What can hang from each mark
Q342: Q36 Q124 Q127
Q36: Q342
Q570: Q127 Q591 Q925
Q591: Q570
Q124: Q342 Q570
Q127: Q570
Q925: Q342

Every row comes from one small tree of marks. Brackets hold a mark, then the marks that hang from it, in the order of their numbers. Every link used is in the known rows. Which tree was each row made from?
Known rows
(Q925 (Q342 Q36 Q124 Q127)): [ 1.11 -2.68 -1.05 -0.51 -2.52 -3.68 -1.43  2.00  5.18 -3.37 -1.34  1.19
  7.06  0.66  2.59  3.67  3.37  2.42]
(Q591 Q570): [-2.14 -1.46 -2.85  5.59 -1.70  7.29  0.02  3.14  0.94  2.16 -0.25 -2.91
  3.42 -1.03 -4.06  3.47  2.88  4.77]
(Q124 (Q342 Q127)): [-1.92 -2.28 -1.69  1.32 -2.41  1.34 -2.07  2.03  0.23  0.16 -0.08 -2.78
  2.40 -1.16  1.75  2.06  2.95  2.92]
(Q925 (Q342 Q124)): [-1.91 -1.83 -1.35  2.84 -3.66  0.08 -0.99  1.43  4.07  0.31 -0.83 -1.31
  6.65 -0.36 -0.20  3.00  2.76  2.82]
(Q591 (Q570 Q127 (Q925 (Q342 Q124)))): [-0.35 -0.62 -0.71  1.17  2.18  0.39 -0.15  0.86  0.87  2.15 -0.85  2.00
  3.14 -0.32 -3.00  4.59 -1.04  1.40]
(Q127 (Q570 Q591 (Q925 (Q342 Q36)))): [-0.33 -1.85  0.58  1.40  0.71  0.59  2.39 -2.57 -0.41  0.75 -1.71  1.20
  4.99  0.89 -0.37 -1.57 -0.15 -0.34]
(Q36 (Q342 Q124 (Q127 (Q570 Q591 Q925)))): [ 1.10 -0.13  0.67 -3.55  2.19  2.31  0.18 -2.37 -0.67 -5.68 -1.97 -1.45
  4.97 -0.99  1.83 -0.35 -0.52  2.27]
(Q36 (Q342 (Q124 Q570) Q127)): [ 1.41 -0.21 -1.76 -2.78 -2.28 -0.75 -2.29  1.44  4.08 -5.67 -1.35 -2.40
  4.14 -1.84  0.96  2.86  2.26  4.91]
(Q925 (Q342 Q36 Q124 (Q127 (Q570 Q591)))): [ 2.32 -2.12  0.30 -1.70 -1.63 -1.18 -0.77 -1.19  2.89 -4.09 -1.54  1.38
  8.83  1.22  3.51  1.93  0.97  2.04]
(Q36 (Q342 Q127)): [-1.59 -0.75 -1.82  2.59 -0.69  3.83 -0.75  1.41  2.59 -3.63 -1.05 -3.74
  2.47 -1.46 -0.60  2.71  3.43  4.11]
(Q342 (Q124 Q570) Q127): [ 0.50 -0.99 -1.97 -1.25 -5.47 -0.48 -1.95  1.67  4.40 -2.61 -0.14 -1.73
  4.25 -1.34 -0.12  2.65  2.83  4.35]
(Q342 (Q124 (Q570 Q591 Q925)) Q127): [ 0.45 -0.90 -1.35 -2.79 -3.38 -0.59  0.29 -1.03  1.41 -1.99 -1.34  0.02
  0.58 -1.26 -1.40 -0.76  1.01  1.26]
(Q127 (Q570 Q591 (Q925 Q342))): [-2.17 -0.90  0.45  3.95 -0.79  2.43  1.61 -3.07 -0.42  2.52 -1.20 -0.27
  4.35 -0.23 -1.93 -1.60 -0.28  0.36]
(Q36 (Q342 (Q124 (Q570 Q127 Q591 Q925)))): [ 0.58  0.21 -0.62 -4.96  1.92  2.01  1.71 -2.14 -0.92 -2.63 -1.74 -0.62
 -2.36 -0.83 -2.10  0.60 -2.67  0.37]
(Q570 Q127 Q591 (Q925 Q342)): [-3.14 -1.11 -0.34  3.70  0.19  3.09  2.70 -2.56 -0.26  3.55 -0.93  0.77
 -2.32  0.21 -4.33  0.91 -1.21 -1.78]
(Q570 Q127 Q591 (Q925 (Q342 Q36))): [-1.29 -2.17 -0.47  0.96  1.72  1.11  3.41 -2.08 -0.33  1.77 -1.41  2.38
 -1.90  1.33 -2.75  0.82 -0.97 -2.45]
(Q591 (Q570 Q127 Q925)): [-1.85 -0.65 -1.53  3.19  2.33  6.32  1.60  1.21 -1.38  3.13 -0.05 -0.80
 -0.84 -0.81 -5.51  3.29 -0.35  1.80]
(Q127 (Q570 Q591)): [-2.26 -1.28 -0.86  3.52 -2.92  8.47  1.59 -1.33 -0.60  0.78 -0.20 -3.70
  4.43 -0.29 -1.68 -0.06  0.93  2.74]

Which tree is each row?
[-2.00 -1.79 -0.77  1.35 -1.55 -0.03  1.27 -1.18  1.31  0.77 -1.96  0.51
  2.78 -0.23 -1.35 -0.43  0.64 -0.31] -> (Q570 Q591 (Q925 (Q342 Q124)))
[ 0.92 -1.55 -0.95 -0.09 -1.90 -4.60  0.93 -1.59  2.50 -0.35 -2.06  2.97
  0.26  0.12 -1.25 -1.15  1.33 -0.45] -> (Q124 (Q570 Q591 (Q925 (Q342 Q36 Q127))))
[ 2.52 -1.83 -1.38 -2.17 -4.10 -6.42 -2.17  1.43  5.94 -3.27 -1.22  1.77
  6.65  0.10  2.11  2.95  2.79  2.93] -> (Q925 (Q342 Q36 (Q124 Q570) Q127))
[-3.23 -0.79 -0.43  3.99  0.22  1.03  1.45 -0.81  1.11  3.55 -0.33  0.38
  0.05 -0.26 -3.83  2.34 -0.25 -0.42] -> (Q570 Q127 (Q925 Q342))
[ 1.33 -2.43 -1.22 -4.47 -0.09 -3.25  0.24 -0.62 -1.91 -0.68 -1.59  1.18
 -1.62 -0.40  1.43 -2.31  0.39 -0.38] -> (Q124 (Q342 Q36 Q127) (Q570 Q591 Q925))
[ 2.31 -1.96 -1.20 -5.31 -1.89 -2.33  1.01 -0.46  1.39 -3.68 -1.77  1.57
  1.10 -0.07  0.28 -0.96  1.07  0.57] -> (Q342 Q36 (Q124 (Q570 Q591 Q925)) Q127)
[-0.71 -0.94  0.85  0.23 -0.81  0.59  0.72 -2.66  0.20  0.42 -1.38  0.52
  6.89 -0.21  0.09 -0.85 -0.77  0.74] -> (Q127 (Q570 Q591 (Q925 (Q342 Q124))))
[-0.22 -0.76 -1.22 -0.53 -3.38  0.43  0.18 -1.67  2.50  0.81 -0.71  0.67
  1.13  0.11 -2.09  3.05 -1.40  0.90] -> (Q925 (Q342 (Q124 (Q570 Q127 Q591))))
[ 1.30 -2.05 -1.16 -0.10  1.77 -2.50  0.01  2.36  1.75 -0.13 -2.09  2.55
  6.27  0.47 -0.50  2.39  1.47  1.96] -> (Q591 (Q570 (Q925 (Q342 Q36 Q124))))
[ 0.16 -1.01  0.46 -1.99 -1.13  2.75  0.51 -2.01 -0.24 -2.69 -0.88 -0.73
  5.33 -0.72  0.68 -0.60  0.12  1.76] -> (Q342 Q124 (Q127 (Q570 Q591 Q925)))
[-1.10 -0.69 -1.20  5.38  0.20 -0.72 -1.06  1.40  2.39  2.09 -1.36  1.32
  3.48 -1.19 -3.00  2.61  2.45  2.63] -> (Q591 (Q570 (Q925 (Q342 Q127))))
[-0.27 -0.05 -0.22  1.64  0.19  4.15 -1.28 -0.03  1.59 -4.21 -0.63 -3.91
  6.39 -1.33  1.00  2.25  1.93  5.06] -> (Q36 (Q342 (Q127 Q570)))
[ 1.71 -1.99 -1.74 -4.68 -1.94  2.67  1.74 -0.41  0.80 -2.00 -0.54  0.21
 -0.16  1.02 -1.16  2.42 -0.94  0.71] -> (Q342 Q36 (Q124 (Q570 Q127 Q591)))
[ 1.06 -2.48 -0.47 -2.02 -0.35 -3.72  0.75 -0.65  2.39 -2.74 -2.48  3.04
  3.24  0.81  1.40  0.20  1.52 -0.63] -> (Q570 Q591 (Q925 (Q342 Q36 Q124 Q127)))
